Every row comes from one small tree of marks. Brackets hold a mark, then the marks that hang from it, in alphabetical order. Every link used is in the known rows. Which tree was each row made from?
Known rows:
[Q [P [M D] Y]]: [  4  -8  -6  18   7 -16  30 -17  -2 -16   6   3 -13   0   5  -1  -1  14
 -14  10  16   5 -11 -16 -13   6 -84 -14 -20  -3  16   4  15  29  18   3
  -9 -13 -22  12  12  11  -4   8   6  -5   2  32 -10   2  -3 -10 -14  25
 -10  -4 -10  -7   5 -16   0  31]
[Z K]: [ -1 -14 -18  10  20 -14  18  -5  -5  -4  -1   1  -8 -17 -13   3 -24  14
 -16  -8  -7 -11 -15   0 -21  19   6   0 -16  -9  14  20  21  14  15   8
  -1  -4 -23   4   6   5  -9   6   7  -6 -12  23  -4   1  -8   3  -6  15
  -6   2   2  -2 -20 -17   3  -6]
[Z S]: [  0 -12 -16   6  20 -15  21  -7  -5  -2   0  -1  -8 -16 -12   5 -26  12
 -15  -9  -6 -10  -8   0 -22  16  -1   0 -16 -10  16  22  21  14  15   9
   0  -4 -22   4   7   7  -9   7   6  -8 -11  23  -2   2  -6   3 -13  14
  -3   1   2   1 -16 -16   4  -3]
[P [M [D [F K]]] Q Y]: [  6 -15  -1  11  10 -21  23 -25  -6 -16  16   4 -11  -2   8  -2   0  12
 -16   3   6   8  -4 -15 -14   5 -62  -9  -7  -4  21 -17  15  31  28   2
 -15 -15 -21   7  10  12  -6   8  -2   8   8  32  -4   9   2  -2 -17  24
 -16   5 -10  -7   8 -19  -5  24]
[Y [P [M D] Q]]: [  2  -6  -5  23  10 -22  30 -13  -4 -15   1  -5 -13  -9   2  -6   0  15
 -15   1  15   1  -1 -14 -18  15 -52  -7 -14  -1  13   0  24  24  27   3
  -7  -7 -22  11  16  -2  -2   5   4   8 -12  38  -4   2   6 -15 -18  22
 -15  -3  -9  -2   3 -18   0  30]
[P [M [D F]] Q Y]: [  4 -12   2  17   8 -23  27 -22  -5 -17  11   1 -14   0   8  -6   1  15
 -14   7  14   6  -5 -18 -14   7 -71 -11 -13  -1  18 -12  15  27  24   1
 -15 -13 -18   8  14   9  -5   8   2   7   5  34  -6   5   3  -4 -18  26
 -14   3 -11  -6   8 -18  -2  26]
[P M]: [  2 -11 -11  17  14 -16  26 -10  -4  -9  -1  -2  -9 -11  -4   2 -16  12
 -13  -4   6  -6  -9  -8 -18  16 -19  -5 -17  -3  15  12  20  19  17   6
  -3  -8 -23   8   7   5  -7   7   8  -7  -6  26  -7   2  -2  -3 -12  20
  -9  -5  -4  -2  -7 -16   1   7]
[X [P M Q Y]]: [  0 -11  -1  22  11 -22  37 -16  -4 -14  -4  -8  -9   7   8  -2  -2   7
 -15   7  17   8  -2 -21 -22  12 -88 -10 -27   0  16  -3  25  25  33   0
  -8 -15 -21  19  19   5  -3  12  11  -7  -8  39 -12   3   2  -8 -13  22
 -10  -7  -3  -5  -2 -17   1  24]
[Z [K [F D] [Y P]] S]: [ -1 -13 -41  -1  30  -9  13  -2  -7   4   6   0   3 -40 -24   3 -14  17
 -19 -11 -11 -22 -19  16 -20  19  25   9   0 -14  15   5  26  17  31  10
   5   9 -29   8   9   1  -9   1   3   7  -8  19  17   1  -8  -1  -5   0
   6   2   7   3 -29 -20   1  -4]
[D [F [K Y]] [M [P Q]]]: [  9  -9 -14  -1  16 -16  20 -25  -4 -12  17   6  -4 -18 -15   2  -7  10
 -14  12  -6   6 -10   0 -20  -3  -3  -5  -3 -10  26 -17  25  22  30   6
  -1 -10 -32   3  -3  10  -7   9   1   5  11  16   6   9   0   5  -6   9
 -13  18 -11   1   7 -17  -3  14]
[M [D [F [K Z]]] [P Q Y]]: [  7 -14  -9   1  15 -20  23 -25  -7 -15  23   8  -8 -10  -1  -2  -4  14
 -19  12   1  11  -2  -9 -16   1 -52  -6  -3 -14  23 -20  16  37  24   5
 -10 -22 -23   6   4  16  -7  14  -2  10   4  32  -2  12   5  -1 -16  16
 -13   7  -8  -6   7 -16  -6  29]
[K Y]: [  1  -7 -22  13  19 -13  24  -8  -4  -4   4   1  -4 -23 -17   3 -18  11
 -11  -2  -4  -6  -9   3 -21  16  11  -3 -14  -9  18  13  18  22  21   8
   2  -6 -28   3  -1   5  -6   8   7  -6  -7  23  -3   2  -6   2  -9  11
  -4   1   3   0 -13 -17   0   0]
[S U]: [ -1 -11 -13  15  20 -16  25  -7  -4  -4  -5   0 -11 -18 -14   8 -33  13
 -15 -10  -4  -4 -10  -6 -21  15   2   1 -18  -8  17  27  17  13  11   9
   0  -8 -24   4   5   8 -10   8   6  -7 -11  21  -3   1  -3   2 -13  17
  -3   3   1   4  -9 -17   4  -5]
[F [D [M [P Q]]] [K Z]]: [ 11 -14 -20  -6  20 -13  19 -19  -4 -13  13   3  -2 -18 -14   1 -15  10
 -18   4   0  -2  -9   3 -21  -5 -12  -3  -2 -15  22 -11  30  24  22   6
   2 -10 -30   9   6  11 -12   7   1   5  10  20   7  12   1   1  -6   8
  -4  -2 -12   0  -1 -15  -4  16]
[K F Y [Z S]]: [ -1 -11 -40  -2  32  -9  17  -5  -9   3   9   5   3 -38 -22   6 -25  18
 -15 -12  -6 -17 -12  13 -22  21  19   6  -2 -13  17  -2  22  31  21  11
   2  -3 -27   2   7  10  -7   4   9  -4  -9  25   9   2  -6   6 -12   3
   5  -6  13   3 -22 -19  -3  -4]
[S [U [P [M D] Q Y]]]: [ -5 -10  -3  27  12 -21  35 -13  -5 -12  -7  -2 -16  -5   8   2 -15  18
 -14 -22  16   1  -4 -23 -19  10 -73  -3 -22   8  15   4  18  29  12   5
 -13 -16 -20   7  18   4  -9  11   4   3  -5  35 -13  -1   5  -9 -22  25
 -14  14 -15  -1   5 -21   5  22]
[F K]: [  4 -13 -16   8  19 -13  18 -11  -4  -6   5   3  -6 -18 -14   6 -23   9
 -15  -5  -6  -4  -6  -1 -20  13   6  -1 -11 -13  18  16  18  18  18   8
   0  -8 -26   4  -2   9 -10   8   2  -6  -6  21  -3   6  -5   1 -10  15
  -6  -1   2  -2 -13 -15  -1  -4]
[U [P M Q Y]]: [ -6 -12  -4  25  12 -19  32 -11  -5 -13  -5  -9 -11  -2   6  -1  -8  12
 -13 -21  15  -3   0 -20 -20  12 -68  -5 -24   5  15  -1  21  26  17   3
  -8 -13 -20  12  12   0  -8  11   8  -2  -6  37 -15  -2   2  -8 -18  24
 -12   6 -10  -5  -5 -20   4  18]
[X P]: [  2  -9 -11  15  15 -16  27 -10  -3  -8  -3   2  -8 -10 -11   4 -18   8
 -15  11   6   4  -7  -7 -23  15 -20  -3 -20 -10  17  21  23  14  25   5
   0  -8 -25  12   4   7  -8  10  10 -12 -13  23 -10   3  -3  -3  -8  14
  -6  -8   2  -1 -11 -14   1  -1]
[K F]: [  0 -14 -22  11  21 -12  17  -7  -5  -6   4   3  -6 -23 -16   0 -23  14
 -12  -6   3 -10 -10  -1 -20  16   4   1 -10 -12  16  14  18  15  14   8
  -1  -5 -24   7   3   7  -9   5   9  -5  -7  21  -1   1  -4   0 -10  14
   0 -18   4   2 -17 -15  -1  -3]
[P Q]: [ -1 -10  -9  16  16 -17  24  -9  -5  -9  -1  -4 -11  -9 -10   0 -21  11
 -13  -7   5  -4  -1  -9 -24  12 -20  -5 -18  -8  16  13  21  17  18   5
  -1  -8 -21   7   9   2  -7   7   8  -2 -11  29  -6   1  -2  -2 -12  19
  -6  -7  -1  -1 -11 -16   1   8]
[X [P [M D] Q Y]]: [  2  -9   1  23   7 -23  37 -19  -3 -16   1  -2 -11   8  11  -5   1  11
 -14  13  21  12  -4 -22 -19  10 -96 -11 -23   0  16  -4  24  28  31   0
 -13 -16 -21  16  22   7  -2  11   8  -2  -5  40 -14   4   4 -11 -16  23
 -14  -7  -9  -8   4 -17  -1  30]
[S [U [P [M [D [F K]]] Q]]]: [  1 -12  -4  13  14 -20  23 -18  -6 -11   1   9 -16 -15   1  10 -21  18
 -17 -20   6   1  -4 -14 -16   9 -28   2  -6   4  19  -2  16  27  17   7
 -11 -11 -22   0   7   7 -12   8  -2   7   2  22  -4   3   5  -1 -18  21
 -18  20 -13   0   9 -21   2   7]
[S [U [P [M D] Q]]]: [ -5  -8  -4  24  14 -20  31 -10  -5 -11 -10   1 -17 -11   3   5 -23  21
 -14 -24  14  -4  -4 -17 -20  13 -43   0 -17   8  13  10  20  25  10   7
 -10 -12 -21   3  16   1 -10   8   5   1  -8  31 -11  -2   5  -7 -20  23
 -14  10 -14   1   3 -19   5  13]

Write each row's tree:
[  0  -8  -8  22  12 -21  29 -10  -5 -12  -3 -10 -10  -9  -2  -2  -4  11
 -15  -6  12  -2   2 -14 -20  17 -43  -5 -18  -2  14   1  25  20  29   3
  -2  -4 -23  14  14  -3  -3   6   7   4 -14  36  -3   1   3 -12 -16  21
 -13  -1  -3   0  -3 -18   1  24]  [Y [P M Q]]
[  7  -8 -19  -2  19 -16  21 -22  -7 -11  23  13  -4 -24 -11   2  -8  16
 -16  10  -4   6  -4   1 -17   5 -11  -2   4 -14  24 -23  17  41  29   7
  -5 -16 -28   0   0  12  -6  12  -2   9   3  27   5  12   3   2 -12   8
 -11   8  -4  -4   5 -17  -8  20]  [M [D [F [K Y Z]]] [P Q]]
[ 11 -18 -25 -13  23 -12  19 -20  -5  -7  16   4   1 -20 -12   3 -12  10
 -21   5 -10  -5 -16   6 -18  -4 -23   0  -4 -18  22  -7  27  24  21   8
   0 -11 -30  10   6  18 -14  11  -2   2  11  19   8  12  -2   4  -9   5
   0  11 -10  -2  -5 -16  -1  15]  [F [D [M [P Y]]] [K [Z S]]]
[  5  -9  -1  11   9 -21  23 -20  -4 -16  12   8 -16  -7  -2  -5 -10  17
 -14  15   7   6  -4 -12 -18   2 -33  -7 -10  -9  20   0  17  21  18   5
  -8 -16 -21   4   5   8  -7  11   2   7   0  25  -5   7   5  -3 -13  19
 -14   0 -14  -4   7 -14  -2  21]  [M [D F] [P Q]]
[  3 -10 -32   1  26 -10  20 -10  -7  -2  11   6   3 -32 -20   8 -20  10
 -16  -6 -11  -5  -8  10 -20  17  21   2  -4 -15  20  -1  18  34  25   9
   3  -8 -31   1  -4  10  -7   9   3  -5  -5  24   3   7  -7   5 -10   6
  -2   4   9  -1 -14 -19  -5  -2]  [F [K Y Z]]
[  8  -9 -27  -3  22 -13  16 -18  -7  -6  23  18  -2 -33 -16   6 -13  14
 -16   8  -9   2 -11   9 -15  13  21   1   6 -16  23 -12  13  36  27   9
  -4  -8 -28  -4  -7  16  -7   8  -3   4   3  18   6  10  -3   7 -13   8
  -7   9   3  -3  -2 -19  -7   1]  [M [D [F [K Y Z]]]]
[  1 -11  -2  22   9 -22  31 -17  -4 -15   4  -4 -13   1   8  -7  -3  15
 -12  -1  15   3  -4 -18 -18   9 -76 -11 -19   0  15  -5  19  28  22   2
 -13 -15 -20  10  19   6  -4   8   5   3  -2  40 -10   4   2  -8 -18  26
 -12  -5 -11  -7   2 -18  -1  31]  [P [M D] Q Y]
[ 10 -17 -18  -4  19 -14  22 -22  -5 -14  16   0  -1 -14 -10  -2  -6   8
 -19   8   1   2 -10  -2 -20  -7 -41  -5  -6 -15  23 -17  27  27  24   4
  -1 -14 -29  13   8  14 -11  11   0   7  12  25   4  12   1   0  -8  10
  -4   3 -12  -3   1 -16  -4  25]  [F [D [M [P Q Y]]] [K Z]]
[  1 -12 -39   6  26  -8  13  -3  -6   0   7   1   3 -40 -25   0  -9  15
 -17  -5  -5 -17 -18  12 -19  17  25   6  -1 -13  15   4  24  17  31   8
   5   6 -30   9   3   1  -9   2   3   8  -7  18  12   1  -5  -4  -3   2
   3  -5   5   2 -25 -19  -1  -3]  [Z [K [F D] [Y P]]]
[ -2 -13  -3  21  12 -20  31 -14  -5 -13   0 -10 -10   1   4  -4  -6  11
 -13  -7  12  -1  -3 -17 -20  11 -69 -10 -23   0  15  -3  21  25  23   2
  -8 -13 -21  13  17   5  -5   9   8  -1  -5  38  -9   2   0  -5 -16  24
  -9  -4  -5  -5  -3 -19   0  23]  [P M Q Y]
[  3 -12  -3  13  12 -19  29 -19  -3 -17   6  -8 -10  -1  -4  -8  -6  11
 -13   9   7   6  -9 -14 -21  -2 -60 -11 -22  -7  20  -1  27  16  18   3
  -5 -16 -26  12  11   8  -7  13   7   2   2  29  -6   4   2  -3 -10  18
 -11   6 -16  -1   5 -15   1  28]  [D [M [P Q Y]]]
[  7  -9 -29   0  24 -14  17 -14  -8  -5  18   7   2 -38 -23   6  -6   9
 -20   4 -13   1  -6   9 -16  18  22   4   5 -17  22 -12  17  33  36   8
   5  -1 -31   4 -10  10  -5   9  -2   6  -6  20   9   7  -1   0 -13   4
  -7  16  10   2  -7 -20  -5   3]  [D [F [K [Y P] Z]]]
[ -3 -11   2  21  11 -23  30 -18  -6 -14   0   2 -17  -6   7   2 -12  19
 -16 -15  14   4  -6 -22 -16   8 -67  -2 -15   6  17  -3  13  27  15   5
 -15 -15 -19   6  12   7 -10  10   1   7   1  30 -10   0   7  -4 -23  25
 -16  22 -16  -2  11 -22   4  18]  [S [U [P [M [D F]] Q Y]]]
[ -1  -6 -30   7  28 -16  30  -5  -8   2  -2  -3  -1 -33 -12  11 -19  17
 -19 -15  -8  -9 -11   3 -19  26  -7   6 -10  -3  15  -1  24  32  28  10
   3  -1 -29   6  14   5  -4   7   4   0 -16  31  10   1   0  -3 -20   7
  -4  19   7   8  -6 -23   4  13]  [K [Y [P M]] [Z [S U]]]
[ -2  -9 -41   2  31 -12  20  -3  -9   2   8   1   4 -41 -24   3 -14  17
 -18  -9  -6 -14 -10  11 -21  24  12   8  -1 -14  16  -4  25  30  29  10
   5   2 -29   6   6   4  -4   6   6   3 -16  28  13   1  -3  -2 -15   1
   3   0  14   6 -20 -21  -2   5]  [K F [Y P] [Z S]]
[  1  -6 -28  15  22 -17  25 -11  -8 -10  11   1   0 -30  -8  -5   2  21
 -15  -3  13  -6  -6  -1 -17  21 -32  -1   0  -4  15 -25  23  41  34   6
  -5  -5 -27   8  16   1   0   3   6  11  -9  38   7   3   4 -12 -17  10
  -8  -9   2   0  -3 -21  -7  29]  [K F [Y [P [M D] Q]] Z]
[  6  -8 -11   8  14 -18  22 -22  -5 -11  16   8  -7 -17  -2   2  -4  14
 -13   2   2   3  -6  -4 -16   9 -19  -6  -1  -3  21 -20  16  34  32   5
 -10 -10 -25   1   5   8  -4   5  -2   8   7  27   3   8  -1   1 -13  17
 -14   6  -6  -4   6 -19  -6  16]  [P [M [D [F [K Y]]]] Q]
[  7 -12   0  16   7 -22  30 -23  -3 -16  10   8 -12   0   9  -3   2  11
 -15  25  15  14 -12 -17 -13  10 -68 -10 -15  -3  20  -3  17  25  31   1
 -13 -13 -21  13   9  14  -5  11   4  -3   2  27 -10   6   3  -5 -15  21
 -14   2  -8  -6   8 -17  -2  18]  [X [P [M [D F]] Y]]
[ 10 -18 -19 -13  21 -16  18 -24  -6  -9  21   7  -2 -18  -9   4 -11  12
 -21  10 -12   3 -15   1 -16   0 -23  -1  -3 -17  25 -14  24  25  21   8
  -3 -12 -27   6   1  21 -11  12  -1   2  10  18   6  10  -1   9 -13   8
  -8  24  -8   0   3 -18  -1  14]  [D [F [K [Z S]]] [M [P Y]]]
[  5  -8  -1  19   8 -24  25 -18  -5 -17   8   1 -14 -10   2  -6   3  16
 -16   8  13   5  -1 -14 -15  12 -45  -7  -7  -2  17  -8  19  23  30   3
  -9  -5 -21   9  11   2  -3   5   1  12  -5  31  -1   4   7 -11 -19  22
 -17   5 -10  -2   9 -19  -2  27]  [Y [P [M [D F]] Q]]
[  7  -7 -10  10  12 -20  27 -24  -5 -13  12  10  -5 -10   1   4   0  12
 -15  16   9  12  -5  -8 -17  10 -38  -6  -4  -3  22 -19  21  34  42   3
  -9 -11 -27   7   7   8  -2   8   2   1   4  28   0   9   1  -2 -11  14
 -16   4  -4  -5   7 -18  -6  16]  [X [P [M [D [F [K Y]]]] Q]]
[  8  -7 -28   1  21 -15  18 -17  -8  -7  22  14  -1 -37 -18   3  -3  13
 -20  10  -9   4  -9   8 -14  17  16   2   8 -16  22 -13  15  36  34   8
  -1  -3 -30   1  -8  11  -5   8  -6  11  -4  21   9   9   1  -2 -15   6
 -10  15   4  -1   0 -21  -7   9]  [M [D [F [K [Y P] Z]]]]
[ -7 -14 -21   8  27 -15  28  -4  -8   0  -5   0  -7 -22 -10  12 -33  16
 -20 -29  -6  -8  -9  -5 -21  17 -25   9 -18  -5  15  16  19  27   7  11
  -2 -10 -22   5  10  10 -13  14   5  -7 -14  27  -6  -2  -2   3 -22  12
  -1  24   1   3 -13 -22   8  -2]  [K [Z [S [U [P Y]]]]]
[  8 -10 -33   6  22 -10  15 -12  -4  -7  11   1   3 -39 -27  -3  -3  12
 -14   6   1 -10 -19  11 -17   6  21   1   0 -13  20  -2  25  13  31   7
   5   8 -34  11   0   4  -9   1   3   9   4  12  13   3  -3  -4  -6   3
   3  -4  -3   6  -9 -19  -3   5]  [K [F [D M]] [Y P]]
[  4 -11   1  13   7 -22  27 -23  -4 -17  15   4 -15  -1   3  -8  -2  15
 -15  16   8  11  -4 -16 -17   0 -63 -10 -13  -9  21  -6  15  24  20   3
 -11 -19 -20   8   7  10  -7  14   1   9   2  31  -8   7   6  -4 -15  21
 -14   4 -15  -6   8 -15  -2  29]  [M [D F] [P Q Y]]
[  3 -12 -38 -10  34  -8  18  -9  -7   7   6   6   3 -39 -24  18 -35  13
 -20 -17 -20 -13 -13  16 -21  12  31  11   1 -14  20   7  20  30  24  13
   5  -3 -31   0   5  14 -13   6  -2  -1  -2  18  15   8  -8  10 -11   1
   8  10   9   4 -17 -21   0  -9]  [F D [K Y [Z [S U]]]]
[ -6 -13 -10  20  19 -16  29  -7  -5  -6  -7  -2 -12 -16  -9   7 -27  14
 -16 -22   1  -2  -9 -12 -20  14 -29   3 -24  -2  16  25  15  18   8   8
  -3 -12 -24   6   3   7 -14  14   5  -6 -11  24 -12  -3   0  -1 -18  18
  -5  18  -5   2  -8 -20   8  -2]  [S [U [P Y]]]
[  7 -11 -35  -4  27  -8  17 -11  -6  -2  14   7   5 -35 -23   8 -19   9
 -16  -4 -10  -9 -10  14 -18  10  29   3   2 -17  20  -1  18  32  28   9
   5  -5 -32   2  -4  12 -10   6   0  -1   2  19   8   9  -6   5  -7   3
   4  -3   6  -2 -16 -18  -6  -4]  [F D [K Y Z]]
